Each row was made from one small tree. The marks that hang from a mark follow it in brackets, in alphabetical order. Every link used is in the known rows. Write each row's tree.
Known rows
L{A}: [ 0.35  0.27  2.89 -0.81  1.71  1.56 -0.26  2.33  0.52 -2.32  4.16  0.41
 -1.58 -4.81  0.71  0.71  3.85  1.59 -4.18  0.92 -1.28 -0.85  0.87 -2.75
 -0.32 -0.50  0.62]
D{L Y{A{Q Z{G}}}}: [ 1.30  1.04  0.83 -2.30  1.75  0.72 -0.40 -4.19  1.99 -3.62  0.60  0.74
  1.11 -1.26 -1.93  3.76  3.54  2.17 -4.16  1.29 -0.89  1.37  0.10  0.25
 -0.96  0.46  1.30]
D{L{A} Y}: [ 0.31 -0.70  2.24 -2.94  1.20  0.20  0.52 -1.33  2.41 -2.65  1.41  0.48
 -0.23 -2.53  1.25  0.89  3.52  3.04 -3.29  1.35 -3.84  0.60  0.00 -0.55
 -1.37 -1.93  1.63]
Z{D{L Y} G{F X}}: [ 1.77  0.80 -0.16 -1.05  0.48  0.36  0.79 -4.82  2.89 -0.87  2.71 -1.58
 -1.35  3.62  0.75 -1.21  2.27 -1.19 -3.48 -0.54 -2.10  1.28  0.85  3.36
 -3.17 -1.46  0.66]
Z{G{X}}: [ 0.34  3.07  0.33 -0.79  1.19  3.05 -0.55  1.05  0.67 -1.00  4.43 -2.41
 -1.08 -1.57  1.05  0.34  3.79  0.45 -4.91 -0.02  0.59  0.70  0.72  1.41
 -2.19 -0.70 -0.56]
F{G{Z{D}}}: [-0.04  0.51  2.58  0.29  0.08  3.19 -0.83  0.36 -0.26 -1.78  3.91 -1.36
 -1.47 -1.27  1.82 -0.75  3.77 -0.09 -5.61 -1.06 -0.50 -1.90 -2.14 -0.02
  0.32 -0.97  0.89]
Y{A D{L}}: [ 2.80 -2.85  1.77 -1.37 -0.18  1.60  0.80 -1.78  0.76 -4.33  1.09 -0.26
 -0.92 -1.69 -1.34  1.53  4.30  1.03 -2.44  1.87  1.49  0.13 -0.39 -0.90
  1.58  0.99  3.61]
A{Y Z}: [-0.19  6.50  1.34 -0.11  1.85  3.11 -1.54  0.97 -0.59 -3.91  2.65  0.64
  1.95 -1.98  0.64  3.72  4.33  2.50 -5.32  0.23  0.89 -1.49 -1.85 -2.22
 -0.52  1.21 -0.19]
A{Z}: [-0.87  3.15  1.41  0.10  1.57  2.63 -1.68  0.76 -0.31 -2.63  3.21  0.64
 -0.04 -3.78  0.05  2.91  3.92  1.64 -4.98  0.48  0.42 -0.20 -0.84 -1.62
  0.28  0.08 -0.24]
G{F X{P}}: [-0.59  0.30  2.78  0.44  1.96  2.28  0.77  1.98  0.05 -0.44  3.74 -2.87
 -3.09 -3.32 -1.37 -2.01  2.35  2.02 -4.93 -0.10 -3.66  1.96  1.78  1.62
 -1.50 -2.39  0.89]
D{L}: [ 0.19 -0.47  2.08 -1.43  0.54  2.16 -0.33  1.44  0.70 -1.87  2.65 -0.76
 -1.30 -4.20  1.50  0.63  3.73  2.89 -4.12  1.32 -1.42 -0.37 -1.29  0.16
 -0.53 -1.50  1.43]
P{X}: [ 0.08  1.73  1.32  0.10  1.62  2.79 -1.04  3.18  0.69 -2.54  2.20 -2.25
 -1.37 -4.38  1.91  1.39  4.01  1.41 -5.47  1.17 -1.37 -0.50  0.28  0.34
 -0.60  0.90 -0.67]
Q{A{L Y Z}}: [ 0.27  4.90  2.37 -2.45  2.09  2.76  0.19  0.58  0.98 -0.86  2.45 -1.04
  1.64 -2.70  1.46  2.88  4.40  1.96 -5.85  1.06 -0.31 -1.01 -1.69 -1.52
 -1.27 -1.21  2.16]
Q{A}: [-0.01  1.20  1.52 -0.99  1.40  2.34 -0.05  1.91  1.00 -0.07  1.52 -2.24
 -0.37 -4.64  2.35  2.48  3.65  0.60 -5.20  1.90 -2.07  0.34  0.25 -0.40
  0.63 -2.23  1.63]
L{A{Q Y{D} Z}}: [ 1.46  3.86  1.52 -0.61  2.43 -0.06 -0.81 -0.78 -1.02 -3.31  4.26  2.24
  1.61 -2.36 -2.27  3.87  3.90  1.40 -4.55 -0.09  1.79 -1.32 -0.63 -3.94
 -0.14  2.07  0.78]
Y{D{L{A{Q Z}}}}: [ 1.54 -0.80  1.22 -1.11  0.32 -0.52  0.04 -1.70 -0.38 -2.48  3.18  0.89
 -0.17 -2.08 -0.91  1.71  3.70  1.19 -2.94  0.77  1.17 -0.08 -1.28 -1.54
  0.64  0.15  2.53]
L{A{Q Z}}: [ 0.37  1.91  1.99 -0.53  2.87  0.46 -1.29  0.18 -0.52 -2.17  4.92  2.21
 -0.04 -4.76 -2.51  3.44  3.60  1.42 -5.10  0.08  0.63 -0.67  0.36 -3.46
 -0.17  0.97 -0.05]
L{A{Z{D{Y}}}}: [ 0.19  0.77  2.06 -0.80  1.81  0.74 -0.20 -1.00  1.09 -2.81  3.51  2.04
 -0.48 -2.05 -0.64  1.83  3.72  0.36 -4.07 -0.02 -0.72 -0.90  0.39 -3.12
 -0.50 -0.24  0.52]
F{G{X Z{D{L}}}}: [-0.29 -1.97  2.57 -1.85  0.25  4.06  0.11  0.28  0.49 -1.09  4.56 -1.76
 -1.74 -0.56  0.54 -1.64  4.02  0.77 -5.47 -1.95 -0.79 -1.69 -2.75  1.23
 -0.59 -2.05  1.31]
G{F X{P} Z}: [-2.50 -0.99  4.12  0.30  2.88  3.98  1.17  0.68 -0.69 -1.13  4.59 -2.09
 -3.15 -2.26 -2.24 -2.86  1.79  2.13 -4.80 -0.27 -4.02  1.41  0.17  2.66
 -1.93 -2.58  1.47]
D{L Y{A{Z}}}: [ 0.63 -0.48  1.72 -2.71  1.28  1.68  0.08 -2.94  2.48 -4.11 -0.09  0.62
  0.46 -1.73 -0.62  2.77  3.92  2.87 -3.62  1.63 -2.17  1.04 -0.26 -0.07
 -0.45 -0.50  1.80]
G{F X Z}: [-1.93 -1.15  3.51 -1.24  2.63  4.80  0.16  0.55  0.20 -1.40  5.06 -1.42
 -2.74 -2.06 -0.36 -2.09  2.21  2.45 -4.01 -0.11 -3.74  0.78 -0.73  2.83
 -1.09 -1.62  0.75]
Y{D{L}}: [ 1.31 -0.36  1.09 -0.75 -0.64  0.58  0.21 -0.42 -0.11 -2.29  2.09 -0.75
 -0.77 -1.95  1.26  0.45  3.79  1.38 -2.55  1.19  0.35  0.08 -1.44 -0.26
  0.90 -0.69  2.72]
G{F X{P} Z{D}}: [-1.90 -1.35  3.62  0.79  2.33  3.48  1.78 -0.84 -0.16 -0.80  4.23 -1.68
 -3.45  0.04 -2.69 -3.53  1.56  0.35 -4.27 -1.19 -3.59  0.55 -0.01  2.54
 -1.94 -2.72  1.90]
Y{A{L Q Z{G}} D}: [ 3.31  2.98  1.10 -0.88  1.27  0.64 -0.17 -4.07 -0.24 -3.47  3.40  0.81
  0.63 -0.52 -4.23  2.93  4.29  0.02 -3.71  0.46  5.00  0.14 -0.17 -1.83
  0.14  3.14  2.63]
Y{A{L Q} D}: [ 3.39  2.00  1.98 -1.15  0.82  1.09  0.48 -1.60  0.01 -2.95  2.51 -0.10
 -0.43 -2.17 -3.14  1.33  4.27  0.93 -2.83  0.75  3.16 -0.33 -0.03 -1.98
  1.11  2.13  3.47]
Z{D}: [ 0.70  2.28  1.03  0.95  0.15  1.99 -0.13  0.60  0.79 -1.44  2.18 -0.55
 -1.67 -1.19  1.21 -0.15  3.38 -0.78 -3.52 -0.34 -0.35 -1.57 -0.22 -1.02
  0.35 -0.93  0.92]

Write each row's tree
[-0.50 -0.30  2.20 -1.58  0.43  3.82  0.05 -0.08  0.73 -1.20  3.77 -1.86
 -1.27  0.00  0.84 -1.43  3.93  0.48 -5.27 -2.07 -1.42 -1.23 -2.06  1.08
 -0.43 -2.00  0.92] | F{G{X Z{D{Y}}}}
[ 2.71  0.22  0.84  0.34  0.64  1.16 -0.39 -3.80  0.13 -4.77  2.21  0.30
 -0.20 -0.10 -2.06  2.97  3.87 -0.76 -3.40  1.54  2.83  1.08  0.74 -0.97
  1.17  2.69  1.92] | Y{A{Z{G{F}}} D}
[ 0.36  1.98  0.29 -0.37  1.43  1.53 -0.30 -1.62  1.13 -0.34  2.12 -1.00
  0.47 -1.37  0.93  3.62  3.48 -1.62 -5.70  1.00  0.08  0.20 -0.04 -0.33
 -0.36 -1.35  1.06] | Q{A{Z{D G}}}
[ 0.91 -0.61  2.91 -2.25  1.23  1.61  0.24  1.22  0.88 -2.84  3.39  0.34
 -0.57 -3.53  1.01  0.92  4.00  3.20 -4.20  1.20 -1.41 -1.34 -1.18 -1.48
 -1.39 -0.81  1.66] | D{L{A{Y}}}
[ 2.57  9.16  1.71 -1.20  1.36  0.73 -0.13  0.33 -1.08 -1.47  3.71 -0.49
  1.75 -1.48 -0.78  0.99  4.09  2.83 -3.90 -0.54  2.61 -1.96 -2.13 -2.08
 -1.19  1.67  2.41] | A{L Q Y{D}}
[ 0.44  2.42  1.34 -2.41  1.62  2.22  0.68 -1.49  1.82  0.69  3.49 -1.33
  0.11 -0.87  0.29  1.61  3.98 -0.51 -5.57  0.13  0.41 -0.26 -0.76 -0.07
 -1.97 -2.06  1.99] | Q{A{L Z{D G{X}}}}
[ 0.59  4.50  1.06 -0.41  1.12  2.35 -0.63 -1.23  0.22 -3.66  2.25  1.26
  1.62  0.48  0.04  2.90  4.06  1.26 -4.74 -0.47  1.13 -2.36 -2.66 -1.84
 -0.96  0.69  0.78] | A{Y Z{D{L}}}
[ 0.96  4.70  0.03 -1.08  1.31  2.58 -0.34 -2.43  0.66 -3.08  3.48  0.36
  1.76  2.54 -0.54  2.53  4.09  0.37 -5.17 -1.11  2.24 -1.63 -2.17 -0.24
 -2.74  0.72  0.15] | A{Y Z{D{L} G{X}}}
[ 0.68  2.21  0.93 -1.66  1.28  1.59  0.11 -0.95  0.44 -1.72  1.17 -0.77
  2.11 -1.66  1.19  4.29  4.06  0.89 -5.11  1.52 -0.08 -0.23 -1.78 -1.05
  0.31 -0.87  2.44] | Q{A{Y{D{L}} Z}}
[ 0.52  3.97 -0.19 -0.09  1.91 -0.19 -1.38 -3.67  0.09 -1.59  2.26  2.10
  1.27 -1.02 -3.19  4.10  2.94  0.41 -4.59 -0.94  0.96 -0.33 -1.18 -1.20
 -0.06  0.61  0.33] | A{Q Z{D{L Y}}}
[ 2.50  3.61  1.66 -0.70  2.18  2.06 -0.48 -2.87  0.73 -2.84  3.71  1.00
 -0.10 -1.23 -4.20  2.70  4.08 -0.06 -4.95 -0.13  3.64 -0.92  0.23 -1.78
 -1.06  2.45  1.29] | Y{A{L Q Z{D G}}}
[ 2.22  2.52  0.53  0.53  2.10  1.93 -1.13 -2.84  0.30 -3.50  2.72  1.08
  0.15 -1.39 -4.14  4.29  3.70 -0.89 -5.06  0.20  3.21 -0.35  0.86 -1.64
  0.25  2.77  0.39] | Y{A{Q Z{D G}}}
[ 0.51  2.39  1.01 -1.40  1.51  2.07  0.16 -0.90  1.12 -1.35  1.23 -0.54
  1.64 -1.13  1.04  3.94  3.87  0.25 -5.53  0.90 -0.55 -1.08 -1.62 -1.06
 -0.27 -1.22  1.91] | Q{A{Y Z{D{L}}}}
[ 0.79  4.63  2.61 -2.37  1.61  2.84  0.69  2.01  1.27 -0.29  2.14 -2.32
  0.79 -3.23  2.69  1.44  4.28  2.01 -5.35  1.39 -1.29 -1.11 -1.08 -1.01
 -1.22 -1.76  2.56] | Q{A{L Y}}
[-0.83 -0.55  2.80 -1.64  0.76  4.58 -0.51  1.80 -0.08 -1.26  4.82 -2.20
 -1.53 -2.29  0.96 -1.08  4.22  1.64 -5.88 -1.44 -0.98 -1.09 -2.21  0.96
 -0.29 -1.70  0.63] | F{G{X Z}}
[ 0.45  2.67  1.18  1.00  1.61  1.68 -0.04  0.10  0.15 -0.74  4.50 -3.07
 -2.10 -1.37 -0.07 -0.84  2.54  0.16 -5.47  0.29 -1.12  2.05  2.09  2.26
 -2.85 -1.01 -0.20] | Z{G{F X{P}}}
[-1.22 -0.48  3.23 -0.58  0.93  4.02  0.22  1.90 -0.72 -1.06  4.52 -2.69
 -1.79 -2.39 -0.33 -1.61  3.92  1.41 -6.48 -1.58 -1.18 -0.64 -1.57  0.83
 -0.86 -2.39  1.13] | F{G{X{P} Z}}
[ 0.66  0.29  1.76 -2.74  1.71 -0.48  0.15 -1.83  1.87 -2.17  1.70  0.85
  0.25 -2.82 -0.16  1.78  3.25  2.96 -3.58  0.98 -3.20  0.66  0.10 -0.73
 -1.21 -1.28  1.45] | D{L{A{Q}} Y}
[ 2.34  5.97  0.33 -0.21  1.13  0.27 -0.76 -0.28 -1.37 -2.52  2.26 -0.20
  2.08 -1.56 -0.85  3.18  3.58  2.15 -3.96  0.15  1.83 -1.16 -1.87 -1.33
  0.23  1.75  1.67] | A{Q Y{D{L}}}
[-0.79 -0.72  2.87 -0.21  0.55  3.67  0.64  0.82 -0.37 -0.84  4.25 -2.39
 -1.99 -0.80 -0.67 -2.10  3.75  0.18 -6.08 -2.23 -0.86 -1.26 -1.70  0.74
 -0.87 -2.46  1.44] | F{G{X{P} Z{D}}}
[ 1.61  6.31 -0.07 -0.32  1.76  0.15 -1.46 -2.31 -1.83 -3.25  2.77  1.62
  3.28 -0.85 -2.64  5.24  3.76  2.07 -4.69 -0.35  3.19 -1.03 -2.73 -2.07
  0.15  2.55  1.09] | A{Q Y{D{L}} Z}
[ 1.62 -0.95  1.09 -1.08 -0.04 -0.25  0.21 -2.05  0.03 -2.74  3.35  0.39
 -0.36 -1.07  0.20  1.21  3.82  0.64 -2.98  1.06  1.27  0.13 -1.02 -0.94
 -0.10  0.00  2.37] | Y{D{L{A{Z{G}}}}}
[-0.82  1.77  2.17  0.12  1.83  3.19  0.14 -2.06  0.48 -2.78  1.90  0.54
 -0.69 -0.34 -1.09  0.49  2.78  0.02 -3.36 -0.15 -1.13 -1.05 -1.01  0.05
  0.08 -0.30  1.54] | G{Z{D{Y{A{Q}}}}}
[ 0.55  3.60  1.19 -1.90  1.51  1.30  0.46 -2.50  2.04  0.18  2.38 -1.02
  0.70 -0.56  1.05  2.14  3.75 -0.67 -5.34  0.68 -0.24  0.09 -0.42 -0.28
 -1.79 -1.84  1.97] | Q{A{L Z{D{Y} G}}}
[ 1.24  0.32  1.82 -0.13  1.44  3.29 -0.46 -1.08  1.00 -4.23  1.79  0.90
 -0.76 -2.09 -2.29  2.88  4.23  0.07 -4.31  0.67  1.41 -0.82  0.32 -2.10
  0.98  1.40  1.12] | Y{A{Z{D}}}
[ 0.75 -1.79  2.49 -1.64  1.53  0.70 -0.39 -1.15  0.86 -2.53  4.49  0.93
 -1.16 -3.08  0.04  1.36  3.35  2.10 -4.65  1.32 -1.11  0.08 -0.45 -0.58
 -1.74 -0.49  0.94] | D{L{A{Z{G{F}}}}}
[ 0.43  6.11  0.84  0.40  1.31  2.67 -0.95 -0.56 -0.08 -3.64  2.28  1.05
  1.64  0.34  0.20  3.02  4.06  0.70 -4.80 -0.66  1.35 -2.33 -2.03 -2.33
 -0.51  1.06  0.25] | A{Y Z{D}}
[ 0.83  5.95 -0.14  1.53  2.71  0.09 -2.82 -2.51 -1.29 -1.50  4.78  0.75
  0.74 -2.54 -2.40  4.47  2.52  0.23 -6.06  0.09  1.93  1.12  0.44 -0.24
 -0.84  2.24 -1.39] | A{Q Z{G{F}}}
[ 0.84  3.42  2.31 -1.98  1.37  2.40  0.27 -0.60  2.34 -3.21  0.43 -0.74
 -0.25 -2.28  0.55  0.85  4.09  2.34 -3.33  1.24 -2.10  0.60  1.02 -0.83
 -0.44 -0.34  1.60] | D{Y{A{L}}}
[ 0.20 -2.07  2.74 -2.17  1.43  1.31 -0.19  0.10  0.82 -2.62  3.97  1.24
 -0.94 -4.07 -0.18  1.54  3.89  2.73 -4.40  1.09 -0.98 -0.69 -1.09 -1.55
 -1.05 -0.97  1.35] | D{L{A{Z}}}
[ 1.13  5.39  1.41 -1.78  1.67  2.06  0.44 -1.52  1.40 -0.59  2.74 -1.08
  1.63  0.04  1.29  2.57  4.11 -0.18 -5.86  0.49  0.82 -1.23 -1.37 -0.91
 -2.22 -0.90  2.00] | Q{A{L Y Z{D G}}}
[ 0.29  1.28  1.99 -0.58  2.15  1.11 -0.88 -0.13  0.26 -2.80  5.06  1.36
 -0.53 -3.18 -0.36  2.33  3.86  0.65 -5.05  0.66  0.50 -0.36  0.68 -2.57
 -1.29  0.45 -0.22] | L{A{Z{G}}}
[ 0.13  4.34  2.48 -1.16  1.12  2.30 -0.17 -0.86  0.83 -1.41  4.26  0.96
 -0.66 -1.24 -0.49 -0.03  4.18  1.08 -4.33 -0.88  1.44 -1.93 -1.90 -1.97
 -1.60 -0.50  1.47] | A{L Z{D}}
[ 1.69  2.02  0.05  0.68  0.66  1.53  0.10 -2.17  1.49 -0.53  4.33 -1.97
 -2.22  2.08  0.63 -1.31  2.48 -2.15 -4.15 -0.86 -0.26  0.40  1.25  2.24
 -2.30 -0.55 -0.12] | Z{D G{F X}}
[-1.86 -2.35  2.54 -2.49  1.54  5.13  1.34 -0.16  0.93 -1.22  4.10 -0.51
 -2.01 -0.10 -1.28 -1.97  3.32  1.32 -3.41 -1.46 -1.33 -1.44 -2.65  1.82
 -1.38 -2.66  1.93] | G{X Z{D{L}}}
[ 0.85  2.57  0.76 -0.08  1.43  2.22 -0.76  0.00  0.75 -0.94  4.85 -2.59
 -1.80 -1.23  1.27 -0.32  2.84  0.37 -4.90  0.42 -0.93  1.63  1.48  2.39
 -2.27 -0.35 -0.70] | Z{G{F X}}
[ 0.54 -0.46  2.73 -2.29  1.56  1.59 -0.11  0.20  0.67 -3.21  3.65  1.23
  0.04 -3.16  0.12  1.93  4.07  3.13 -4.57  0.99 -0.72 -1.28 -1.62 -1.84
 -1.42 -0.43  1.38] | D{L{A{Y Z}}}
[ 1.03  3.67 -0.88 -0.61  0.50  1.52  0.56 -2.82  2.39 -0.89  2.33 -1.70
 -0.58  3.07  0.76 -0.40  3.22 -1.94 -3.62 -1.27 -0.29  0.37  0.97  1.68
 -2.47 -1.25  0.06] | Z{D{Y} G{X}}
[-1.46 -0.75  2.68 -1.13  2.17  3.75  0.93 -2.19  1.41 -1.30  3.58 -0.93
 -2.41  1.18 -0.53 -2.59  1.81  0.78 -3.09 -1.00 -4.34  0.53 -0.54  3.03
 -1.27 -2.02  1.19] | G{F X Z{D{Y}}}
[ 1.49 -0.14  1.15 -1.08  0.17  1.33  0.89 -2.72  2.64 -2.75  0.07  0.08
 -0.86  0.48  0.06  0.51  3.43  0.00 -2.81  0.31 -1.63 -0.65 -0.11 -0.22
 -0.18 -1.02  2.15] | Z{D{L Y{A}}}
[-0.11 -2.86  3.01 -2.19  0.53  3.65  0.37  0.10  0.64 -1.24  5.06 -1.22
 -1.85 -0.66  0.15 -1.71  4.07  0.73 -5.46 -1.95 -0.93 -1.87 -2.46  0.58
 -0.85 -1.97  1.41] | F{G{X Z{D{L{A}}}}}
[-0.08  2.24  0.65 -0.76  1.82  1.92 -0.73 -0.55  0.76 -0.59  2.41 -1.30
  0.69 -2.99  1.25  4.10  3.67 -0.35 -6.08  1.62 -0.24  0.81  0.07 -0.24
 -0.37 -1.26  0.78] | Q{A{Z{G}}}
